Known rows, with every way that one mark hangs from another:
mudegu{bariba{mozinik nekefo}}: [ 2.21  0.04  1.49 -4.33  0.85  0.72  0.02 -3.83  0.05 -2.26  2.07  0.33
  2.09 -1.89 -3.35  2.00 -0.58  6.06]
pizas{mozinik{mudegu{bariba} nekefo}}: [ 1.38  1.66 -1.16 -3.37 -0.18  2.56  3.97 -1.59 -4.74  2.76  0.86 -4.04
  2.91  0.89 -1.94 -0.74  0.16  6.14]
mozinik{mudegu{bariba{pizas}} nekefo{natu}}: [ 4.68  3.63 -0.38 -3.41 -1.11  1.91  0.08 -0.89 -3.98 -2.26  3.08 -2.53
  0.97 -0.70 -1.62 -1.36  0.41  7.78]
kipo{mudegu{bariba{nekefo{natu}}}}: [ 4.47  2.27 -0.03 -2.10  1.05  4.10  2.32 -4.53 -3.53 -3.81  4.73 -2.03
  1.98 -2.36 -4.58  1.02 -1.27  7.98]
bariba{mozinik}: [ 0.64  1.06 -2.13 -3.68  2.75  0.95 -0.34 -5.12 -1.32 -0.56  3.09  0.13
  0.73 -1.70 -3.32  2.11 -2.40  4.18]
bariba{nekefo{natu} pizas}: [ 2.94  1.56 -0.42 -5.21  2.06 -2.41 -2.86 -3.77 -1.30 -4.72  3.00  1.80
 -1.07 -1.37 -3.94  1.95 -2.09  7.02]
mudegu{bariba{mozinik{nekefo} pizas}}: [ 2.37  3.08  2.53 -2.82 -0.03  0.00  0.07 -0.47 -1.21 -0.27  2.01 -1.94
  3.01 -1.02 -3.23 -0.09 -1.10  5.83]
pibi{pizas}: [ 0.23  0.04 -4.04 -3.75  4.41 -1.23  3.63 -4.54 -3.55  0.84  4.70 -2.41
  2.49  0.30 -4.66  0.64 -0.91  5.33]
pibi{mudegu{bariba} pizas{mozinik{nekefo{natu}}}}: [ 2.23  1.28  1.09 -4.11  2.20 -1.95  6.48 -3.76 -3.70  3.86  4.07 -4.98
  5.17  2.24 -5.07 -1.32  0.39  7.44]
kipo{mudegu{bariba{pizas}}}: [ 1.04  4.91  0.60 -1.08  1.62  3.15  2.32 -1.55 -3.32 -3.01  4.91 -4.43
  3.57  0.52 -6.34 -0.69 -2.58  4.36]
mudegu{bariba{nekefo{natu}}}: [ 3.88 -0.56 -1.32 -4.82  1.14  2.10  0.93 -5.10 -3.04 -4.00  4.00  0.66
  1.68 -2.79 -3.62  1.19 -0.20  8.62]
pibi{mudegu pizas}: [-0.06  0.41 -3.26 -3.52  5.12 -1.99  3.55 -4.97 -1.94  2.48  5.33 -4.74
  3.06  2.23 -5.39  1.05 -0.53  3.82]
pizas{mozinik{mudegu}}: [-0.69  1.98 -3.13 -5.08  1.90  0.73  1.68 -4.13 -3.60  1.00  1.74 -1.51
  0.12  1.65 -2.89  0.68 -2.04  3.82]
mozinik{nekefo}: [ 2.33  0.16 -4.62 -2.08  3.32  2.53  1.63 -3.30 -4.56  1.90  2.50 -2.63
  1.75 -2.89 -2.54  2.00 -1.30  6.15]
mudegu{bariba{mozinik}}: [ 1.16  0.82 -0.38 -3.70  1.10  2.47  1.52 -4.44 -1.61 -1.56  3.68 -0.36
  2.76 -1.45 -4.17  0.51 -1.18  5.28]
bariba{pizas{mudegu}}: [ 0.31  2.77 -0.68 -4.57  1.60 -1.58 -2.65 -4.22 -0.90 -1.65  2.19 -1.93
  1.21  2.44 -7.14  1.70 -3.13  2.76]
mozinik{mudegu{bariba{nekefo{natu} pizas}}}: [ 3.83  2.79  0.83 -5.70 -1.05 -0.09 -1.72 -1.92 -1.51 -5.62  2.81 -0.26
 -0.17  0.11 -2.55 -0.10  0.09  7.34]

Rows:
[ 0.88  4.56  0.11 -4.06  0.58 -1.54 -3.07 -1.92  0.06 -2.26  1.86 -0.57
 -1.17  1.21 -1.98  0.59 -2.08  2.94]
bariba{mozinik{mudegu} pizas}
[ 2.77  1.16  0.43 -6.37 -0.78  0.66  1.63 -4.17 -2.82 -2.25  1.84  0.13
  0.38  0.64 -2.81  0.13 -0.15  7.74]
pizas{mozinik{mudegu{bariba{nekefo{natu}}}}}
[ 4.22  0.63  1.37 -5.08 -0.03  0.89 -0.33 -5.19 -0.80 -4.02  3.10  1.91
  1.01 -2.85 -2.97  1.48 -0.80  8.14]
mudegu{bariba{mozinik nekefo{natu}}}
[ 1.25  1.37  1.99 -4.69  1.93 -1.62 -0.27 -2.12  0.79 -1.97  3.21 -2.95
  2.67  1.64 -5.68  1.21 -0.50  4.08]
pibi{mudegu{bariba{nekefo pizas}}}
[ 3.24  2.55  1.33 -5.83  0.41 -3.31 -4.82 -4.57 -0.04 -4.22  1.90  0.71
 -0.47  1.20 -5.99  2.68 -2.32  5.70]
bariba{nekefo{natu} pizas{mudegu}}
[ 0.43  4.27 -0.24 -4.17  0.99 -1.95  0.18  0.06 -3.05  2.12 -0.03 -3.06
  0.37  1.97 -2.14  0.12 -1.73  4.22]
bariba{pizas{mozinik{mudegu nekefo}}}
[ 1.00  1.88  2.16 -4.58  0.46 -1.97  2.02 -4.82 -0.30  0.39  2.89 -3.26
  4.84  3.24 -6.48  0.01 -0.35  4.35]
pibi{pizas{mudegu{bariba{mozinik}}}}
[ 3.44  1.23  3.06 -5.23  1.49 -3.47  1.71 -4.92  1.05 -0.94  4.67 -1.76
  3.23  1.36 -4.17  0.73  1.05  6.96]
pibi{mudegu{bariba{mozinik nekefo{natu}}} pizas}
[ 2.83  1.52  0.62 -2.17  1.41  2.12  1.88 -2.84 -0.72  2.74  2.99 -4.36
  4.07 -0.91 -3.12  0.95 -0.05  4.68]
pibi{mudegu{bariba{mozinik{nekefo}}}}
[ 2.00  5.03  4.50 -3.54  0.25 -1.06  1.49 -2.19 -2.27 -4.14  2.87 -1.39
  2.14  1.24 -6.22 -0.32 -2.97  7.01]
kipo{mudegu{bariba{nekefo{natu} pizas{mozinik}}}}
[-1.54  2.15  1.73 -5.17  1.42 -1.28  2.28 -2.39 -2.54 -1.46  2.40 -1.37
  3.02  2.26 -6.60 -0.96 -2.57  4.68]
mudegu{bariba{pizas{mozinik}}}
[ 4.83  6.75  3.78 -0.46 -0.63  1.87  0.83 -0.97 -2.64 -2.50  3.82 -2.89
  2.53 -1.77 -3.48 -0.79 -2.12  7.13]
kipo{mudegu{bariba{mozinik{nekefo{natu}} pizas}}}
[ 1.20  6.11  3.48 -1.24  0.56  1.45  0.79 -1.81 -0.93 -3.11  4.01 -3.05
  3.19  0.36 -5.42 -0.60 -2.89  3.83]
kipo{mudegu{bariba{mozinik pizas}}}
[ 4.10  3.90  3.39 -3.24 -0.14 -0.92 -0.55 -1.99 -0.38 -0.77  3.62 -2.34
  2.51 -0.06 -3.52 -0.12 -0.75  6.09]
pibi{mudegu{bariba{mozinik{nekefo{natu}} pizas}}}
[ 0.66  1.32 -0.91 -3.75  1.38 -0.60  1.07 -4.06 -3.20  4.14 -0.45 -3.21
  2.67  1.79 -5.71  1.90 -2.40  4.22]
pizas{mozinik{nekefo} mudegu}
[ 2.18  2.74  1.82 -4.57  0.31 -0.65  2.11 -1.85 -4.18 -0.82  2.25 -0.93
  2.55  0.30 -4.63 -1.18 -1.83  7.90]
mudegu{bariba{pizas{mozinik{nekefo{natu}}}}}
[-1.86  0.96 -1.18 -4.59  4.97 -4.18  4.88 -5.00 -2.04  4.12  3.78 -4.23
  3.46  4.19 -6.33  0.63 -1.61  3.31]
pibi{mudegu pizas{mozinik}}
[ 3.24  2.64 -2.11 -2.35  0.77  1.85 -0.79 -2.22 -2.06  1.94  0.83 -2.21
 -0.26 -1.60  0.23  1.49 -0.49  4.77]
bariba{mozinik{mudegu nekefo}}
